Known rows, with every step that occurs
bimotu > belot > toded > ruzegoz > vober > mamotil: [ -0.7  38.1   8.3  19.8  -4.2  15.9   4.9   0.0  16.5   2.5 -40.3  21.9
   6.8   8.2  -0.3 -29.3 -10.9  36.0  30.7   4.2 -15.0  -7.7 -21.5]
mamotil > bimotu > ruzegoz > vober: [ -3.0 -20.6  -0.5 -24.0  13.5   3.7  -6.0 -10.3 -18.4 -13.0  12.7 -16.8
  -7.5   1.2   3.8  28.4 -16.8   8.5 -11.0  17.5   9.3  16.4  39.4]
mamotil > bimotu > belot: [ -5.5 -10.1  -3.2 -12.3   9.8  12.7   7.3 -35.1   5.8   5.4  14.2 -23.8
   1.9  14.5  -3.5   2.3  10.7  26.7 -22.8 -17.6   4.1  21.4  18.3]
vober > zani > bimotu: [  4.6   8.1  -6.3  16.3  -0.8  -1.9  12.9   2.6 -16.2 -12.7  34.0 -17.4
   2.1 -16.3 -10.9  -6.0  28.0  -4.7   3.6  -0.4 -15.0  -8.4 -21.3]
vober > mamotil > bimotu > belot > toded: [  0.0   6.2  10.0  -6.0   1.8  15.2   9.9 -12.1  16.0   0.9 -19.6  -7.0
   3.7  16.8  13.0   7.8   7.5  32.6  -8.7  -9.7 -13.1   1.5  11.0]
belot > toded > mamotil > bimotu > ruzegoz: [-12.4  -9.7  -1.9 -16.0   0.5 -12.3  11.0   9.2  20.6   0.5 -31.6  19.1
  20.3  16.9   1.6  19.3 -28.4   0.0 -41.3  -3.9  15.1  19.3  17.7]
bimotu > ruzegoz: [-20.6  -6.2   2.4  -2.6   3.9   2.4   3.5   8.1  -6.8   6.7  36.5 -24.3
   9.7  -1.1  -4.4  18.9  -1.8  -5.6  -0.1   4.8   4.5  23.6  10.9]
zani > bimotu > belot > toded > ruzegoz > vober > derog: [ 26.0  -3.3   1.0   3.4   5.1  -4.0 -17.3 -23.2   1.2 -10.5 -31.8  21.1
   9.9  -6.2  -7.4 -73.3 -10.5  -3.2  15.5  22.2  11.8   5.1  -8.1]
belot > toded: [ -1.1   5.0  -8.9   3.8   6.9  -9.2  -7.7  11.3  -1.8  29.6  -9.5  16.8
  18.5  -4.5  10.7   2.6   9.8 -10.4   1.2 -33.3 -11.0  -9.7   0.0]
bimotu > ruzegoz > vober: [ -5.0   2.2   1.1  -5.8   9.0   2.8  -4.1  13.3 -19.2  -1.5  21.0 -17.1
  -6.7  -8.4  -4.4  14.7 -23.9  -4.1  21.3  24.4  -3.5  11.0  16.5]
mamotil > bimotu > ruzegoz: [-17.8 -26.9   0.4 -22.2   7.8   3.6   0.6 -16.1  -5.1  -5.0  27.2 -23.5
   7.8   7.4   5.6  27.5   2.6   6.0 -30.4   1.2  18.2  29.9  33.7]
vober > mamotil > bimotu: [-23.5   3.4  17.6 -25.8   3.2  12.7  -2.5   1.9   5.0  -7.5  19.5 -23.5
  -9.4   9.3  15.7  30.5  27.4  17.9 -10.5 -16.8  -9.0  -5.0  11.2]
mamotil > bimotu: [-16.3 -16.4  -4.8 -25.4  11.7   0.6 -10.2 -16.0  -2.8   6.4  23.6 -14.3
   0.7   4.7   9.3  22.1  23.9   5.5 -26.7 -26.7   7.2  10.0  19.0]
vober > mamotil > bimotu > ruzegoz: [-22.8  -7.3  18.4 -23.6  -0.8  15.2   6.0  -0.2   3.3 -19.9  21.7 -30.8
  -3.1  10.0  12.9  38.5   7.7  17.4 -14.9  10.1   2.8  12.7  22.0]
mamotil > bimotu > belot > toded: [  8.8 -10.6  -9.3  -5.1   9.4   3.0   6.4 -31.1   6.1  15.3 -20.3   2.8
  14.5  11.2   4.2  -2.6   5.1  21.8 -26.2 -20.9   2.3  15.1  20.4]
toded > zani: [-24.5   5.7  -2.9   9.9 -13.3  18.8  -3.0  11.6  14.9  19.0  28.6 -13.3
  -1.2   3.0  -2.7   7.1  18.2 -12.1   8.1 -24.1  -0.9 -13.6 -23.9]
vober > mamotil: [-25.9  23.2  18.5  -9.1   0.7  13.9  -2.3  23.3   4.7   3.1  28.4 -23.8
  -7.2   2.5  10.9  20.8  23.5   5.7  16.3 -17.3 -22.1 -12.9 -11.5]
vober > zani > luzi: [  0.0  13.2  -1.6   7.0 -10.0  -1.2   8.0   6.3 -13.7  -2.4  54.3 -30.1
  -8.4  -1.8 -12.8  16.9  33.5 -16.7   2.2 -10.6 -15.3 -15.3 -42.1]
toded > mamotil > bimotu > ruzegoz > vober > derog: [-14.9  -8.8  10.0 -47.3   2.9 -11.9  -1.2  13.2  14.8 -22.0  14.0 -10.2
  -9.3  16.6  -2.6  18.4 -34.3  -2.3 -26.4  29.0  23.7  18.5  30.0]
zani > bimotu > belot > toded > ruzegoz > vober > mamotil: [ 18.3  14.8  12.1  19.7   3.3  15.3  -2.8 -15.7   2.6 -19.0 -53.6  20.3
   5.5  -5.1 -10.0 -52.4 -16.8  16.1  26.1  16.3  -7.7   0.9 -21.2]
toded > belot: [-33.8  -6.0   6.4   6.5  -3.4  -0.7 -20.7  23.3  10.8   5.3  21.4 -10.8
  -9.2  -2.5  -1.5  -1.3  28.3   8.9  -2.1 -22.3  -4.0 -11.8  -8.9]
bimotu > mamotil: [-32.8  13.4  -8.4 -24.3   6.2   0.5  -0.6 -14.8   0.5  12.3  17.3 -15.4
 -21.9  -7.3 -31.6   6.5  12.2 -29.4 -13.7 -25.6 -24.4  10.7  10.4]
belot > toded > ruzegoz: [-19.5  14.8  -5.6  10.2  -2.8  -6.6  -9.9   5.9  10.5  16.6 -18.5  34.8
  28.9   1.1  10.2 -18.7  16.7   3.6  -4.0 -29.1   4.6  -3.6 -20.4]
vober > belot: [ -2.3  -0.6   3.4  10.1  -1.1 -21.1   9.3   5.7  -5.0  21.0  48.9 -13.3
  -7.6  -3.4  25.7  24.4  41.9  10.6   0.9 -20.2   0.8  -1.5   0.1]
ruzegoz > vober > derog: [  1.4   8.2   1.7 -28.5   9.3  -8.4 -27.3  18.0 -11.9   6.4  38.3 -13.4
 -18.9  -9.3   9.8  -3.4   6.2 -16.2  27.9   7.4  -5.9 -18.3  13.7]
zani > bimotu: [ -1.3 -14.7   3.0  -4.5  15.1   2.8 -15.4 -12.0 -16.9  -3.2  14.6 -15.0
   3.3 -15.4  -7.5 -18.2  15.1 -21.5  -1.7 -14.8  -0.6  10.4  -6.7]

Rows
[  2.6  23.1 -16.7  13.1  -5.3  -9.6   5.3  -8.6  -4.9 -18.6 -46.3  41.6
  -3.7 -15.2 -26.8 -36.0  -6.7 -12.2   5.6  11.3 -17.0 -15.1 -17.6]	belot > toded > ruzegoz > vober > zani > bimotu > mamotil
[ 26.3 -22.1  -3.7   3.4 -11.4  -2.9 -15.7  10.5  -1.3  -6.8 -20.8  16.5
   4.6  -7.0   1.7 -30.1 -26.0 -36.4  16.5  32.1  15.4 -14.8   3.1]	belot > toded > zani > bimotu > ruzegoz > vober > derog
[ -0.6   6.8  -2.2  25.7 -10.8 -28.0   5.5   6.4  10.7  21.1   1.6  34.3
  16.9   0.8  32.6  -0.8  38.2  17.4  -5.0 -22.5  12.3  -5.4 -13.8]	vober > belot > toded > ruzegoz
[ 24.1  -5.3  -3.0  14.8   0.6 -23.7   7.5  16.3 -16.9   9.6   4.1   8.6
  -3.9  -7.8  21.2  23.5 -17.5   4.4  16.4  26.0   1.3  -0.4  24.6]	bimotu > ruzegoz > vober > belot > toded
[ -5.8   4.2 -11.0  18.5 -13.3   6.4  -3.8  17.1  15.4  28.3 -12.7  20.4
  14.6   3.4   7.5  -1.0   7.1 -16.4   5.1 -28.1  -3.4 -23.0 -18.2]	belot > toded > zani
[ 13.0  14.5   4.9   3.9  -8.8  25.2   4.8   0.2  16.6  -3.7 -38.6   3.6
 -15.7  11.0   7.2   3.5 -21.5  23.1  20.4  10.7 -15.8 -27.1   3.5]	ruzegoz > vober > mamotil > bimotu > belot > toded > zani
[ -5.6  25.3  -4.0  16.5  -5.1   2.2   1.7   4.2 -10.5 -25.2   7.9  12.0
  -2.2 -13.8 -13.8 -24.1  11.3  13.3  22.9  15.3  -4.7 -12.4 -31.9]	toded > ruzegoz > vober > zani > bimotu
[-30.8  -9.9   7.4 -28.6   1.2  -1.3  13.8   3.7  19.0 -13.2   8.0 -12.3
   7.5  19.8 -10.8  31.8 -21.9   6.1 -43.8   2.3  21.6  32.3  16.7]	toded > mamotil > bimotu > ruzegoz
[  5.8  12.4 -11.0  -3.9  -5.3 -15.1  24.9  21.7   9.3 -13.1 -31.5  23.5
   6.5  11.3  -2.8  25.7 -40.6  13.8 -18.9  20.4  -2.8  -3.3  12.1]	belot > toded > mamotil > bimotu > ruzegoz > vober > zani
[ 12.1  19.0 -11.8  40.5 -10.5  -1.3  24.3 -17.0   3.6 -10.7 -14.2  14.7
  22.5  -3.2 -17.2 -44.6  12.8  21.9   3.4   7.5  -5.3   1.9 -33.2]	vober > zani > bimotu > belot > toded > ruzegoz
[  0.2 -26.4   1.8 -41.8   9.1  -7.5 -14.7  -6.2  -9.4 -16.3  31.5 -21.2
  -9.9   3.6  13.4  16.4  -8.8  -3.1 -11.4  29.0  20.7  13.1  47.2]	mamotil > bimotu > ruzegoz > vober > derog
[ -5.4  21.4  -7.1   6.6   1.8  -5.2 -16.0  12.4   0.4  10.4 -32.8  44.4
  14.5  -3.8   8.7 -21.0  -1.7   4.9  18.4 -13.4  -3.1 -16.5 -15.6]	belot > toded > ruzegoz > vober
[ 12.8 -20.8   4.5  -1.2  16.0   2.8 -12.9  -4.9 -30.3 -20.3   2.8 -15.1
  -5.6 -18.8 -14.9 -11.4 -26.1 -20.6  13.5  31.6   3.4  18.7  13.6]	zani > bimotu > ruzegoz > vober
[ -7.6  19.4  -4.7  22.1  -2.4   5.5   8.8 -16.1  18.2  20.6 -25.3  23.0
  28.1   8.9  -5.0 -35.6   5.7  24.3   2.4 -17.5   0.9  12.9 -20.1]	bimotu > belot > toded > ruzegoz
[ 30.1 -14.3   7.2  12.3   3.8 -23.4  11.2  10.8  -9.5 -16.5 -31.2  18.8
  -2.6  -9.3   0.2  -3.9 -41.8 -11.9  -1.5  35.2  13.2  13.5   9.4]	zani > bimotu > ruzegoz > vober > belot > toded > mamotil
[-19.5   6.2   4.5 -19.2   4.1   7.2  19.4 -13.0  27.9   0.2  -4.4 -11.2
   0.8  24.3 -18.2   7.2 -14.3  22.6 -36.2 -15.2   8.6  26.4   3.8]	toded > mamotil > bimotu > belot
[  4.8  -8.1  -3.5  12.6 -16.5   6.3 -14.8   3.6   7.0  20.5 -11.3  10.4
   8.5   5.9  -2.7  -4.5  10.1 -40.2  -0.2 -26.5   3.0 -23.8 -43.1]	belot > toded > zani > luzi
[-12.9  -6.8   5.8  -0.1 -17.6  19.9 -15.6   0.5   5.4   9.4  30.2 -23.1
  -8.3   8.2 -15.4   3.0  23.2 -39.2   2.4 -22.0   7.3 -13.2 -51.0]	toded > zani > luzi
[ 12.5  19.5 -12.6  23.5  -5.0  -9.1  -1.7   6.9  -8.5 -12.1 -34.9  41.0
  14.9 -14.3  -1.9 -31.7   2.6   6.6  17.8   7.6  -6.2 -21.5 -25.6]	belot > toded > ruzegoz > vober > zani > bimotu
[ 16.6 -27.0   8.6 -19.4  12.1  -5.8 -21.2  -2.5 -23.7 -23.8  20.0 -20.6
  -6.6 -17.1  -4.5 -22.2 -17.7 -31.8  14.5  42.4  14.5  12.4  20.0]	zani > bimotu > ruzegoz > vober > derog
[  4.9  15.7  13.1 -15.2   9.2  22.7   0.8  -5.8  -1.7 -11.0  -2.4 -20.5
 -24.5   7.5   3.9  11.7  -8.4  33.6  19.2  10.1 -18.2  -7.7  15.5]	ruzegoz > vober > mamotil > bimotu > belot
[ 24.1 -27.3  -5.1  -3.5   4.9 -19.9   6.8  -6.2 -13.6  -1.7  -7.8   9.9
  -4.6   1.8  27.6  32.1 -13.9  16.2 -13.6  20.8  16.3   8.6  44.9]	mamotil > bimotu > ruzegoz > vober > belot > toded
[ 16.4   8.8   0.1   4.9   6.3 -16.5  -1.3  14.0 -18.7  13.6  32.7  -5.2
 -25.2 -12.6  21.7  22.6  14.9  10.1  25.8  -0.8 -10.4 -15.2   8.4]	ruzegoz > vober > belot
[ 15.5 -23.3  -4.6   3.4  -9.1  17.4   0.2 -38.1  13.6   7.5 -20.8  -3.2
   5.8  21.2  -7.3  -9.4   3.6  -4.5 -26.8 -16.3  14.8   3.3 -15.8]	mamotil > bimotu > belot > toded > zani > luzi
[ 18.1  18.0  -1.5   7.5   0.3 -29.2  10.5  31.3   0.8  14.1 -18.1  27.8
 -13.5  -3.2  19.6  19.0 -17.3   6.0  12.7  -2.9  -9.2 -17.8   1.2]	ruzegoz > vober > belot > toded > mamotil
[ -4.2  10.9  12.4 -27.1  10.6  14.2 -11.3   9.5  -9.0 -12.2   2.7 -16.1
 -26.4   0.9  13.9  27.7   0.6  15.7  15.4   0.8 -18.5 -18.0  16.5]	ruzegoz > vober > mamotil > bimotu
[ 25.8   7.2  -9.3  25.1 -10.3 -13.8   2.8  21.5  -2.4  19.5  -5.8  24.6
 -14.9  -6.9  25.2  15.2   2.1   1.0  28.6  -2.9  -6.8 -33.9  -4.4]	ruzegoz > vober > belot > toded > zani
[ -7.7 -25.1   4.0  15.7 -12.9  18.2  -0.8  -4.4   2.1 -10.0  14.4 -17.9
   5.7  -4.0 -18.8 -12.9  -5.6 -25.7   1.1  15.6  17.8   9.8 -15.3]	toded > zani > bimotu > ruzegoz
[  4.6  12.0 -10.7  29.4 -12.5  15.8  12.3  -6.1  22.8  30.3 -18.5   8.9
  15.5  10.7  -7.7 -21.5  -4.1   7.1   8.7 -16.5  -7.5  -6.0 -19.9]	bimotu > belot > toded > zani
[  9.3  20.4 -13.2   1.1   4.6  -1.2  10.8  -6.5 -26.1 -21.9   5.0 -11.7
 -34.5 -24.1 -35.6  -8.1  -6.6 -20.2  16.8  19.6 -34.2 -15.3  -0.3]	ruzegoz > vober > zani > bimotu > mamotil
[  9.9  -8.9   5.1  10.4  12.9  12.1   0.0 -31.0  -9.2  -1.1   6.2 -22.3
   4.4  -7.0 -20.8 -37.3   3.5  -3.1   3.5  -5.5  -1.9  22.1  -8.9]	zani > bimotu > belot
[  6.6  -7.9  -0.4  -0.5  -3.8 -34.3  17.6   9.6  16.5  13.3 -13.6  24.6
   4.8  13.5  28.1  29.4   7.9  15.1 -37.0 -21.5  14.4  -0.7  10.2]	vober > belot > toded > mamotil > bimotu
[  0.2  -9.3 -13.8   7.7 -10.3   6.2  -2.4 -14.1  10.9   8.2 -41.3  20.4
  -1.8  -9.6 -26.8 -27.5  -3.8 -46.3 -10.1 -15.0  -7.7  -9.1 -10.7]	belot > toded > zani > bimotu > mamotil
[ -3.1 -25.9   7.8  -1.0   9.7   2.9  -7.0 -10.8 -18.1 -13.3  18.3 -22.2
  10.2 -11.2 -13.3 -11.7  -5.6 -23.5  -5.7  13.8  12.3  28.9   6.5]	zani > bimotu > ruzegoz
[ 30.5 -17.1   3.5  21.1 -17.0  -7.9   1.1  10.3  -8.8   1.6   2.9   4.1
 -11.9  -0.6   7.8  18.5 -19.0 -21.1  15.8  31.8  13.8  -8.9 -11.0]	bimotu > ruzegoz > vober > belot > toded > zani > luzi
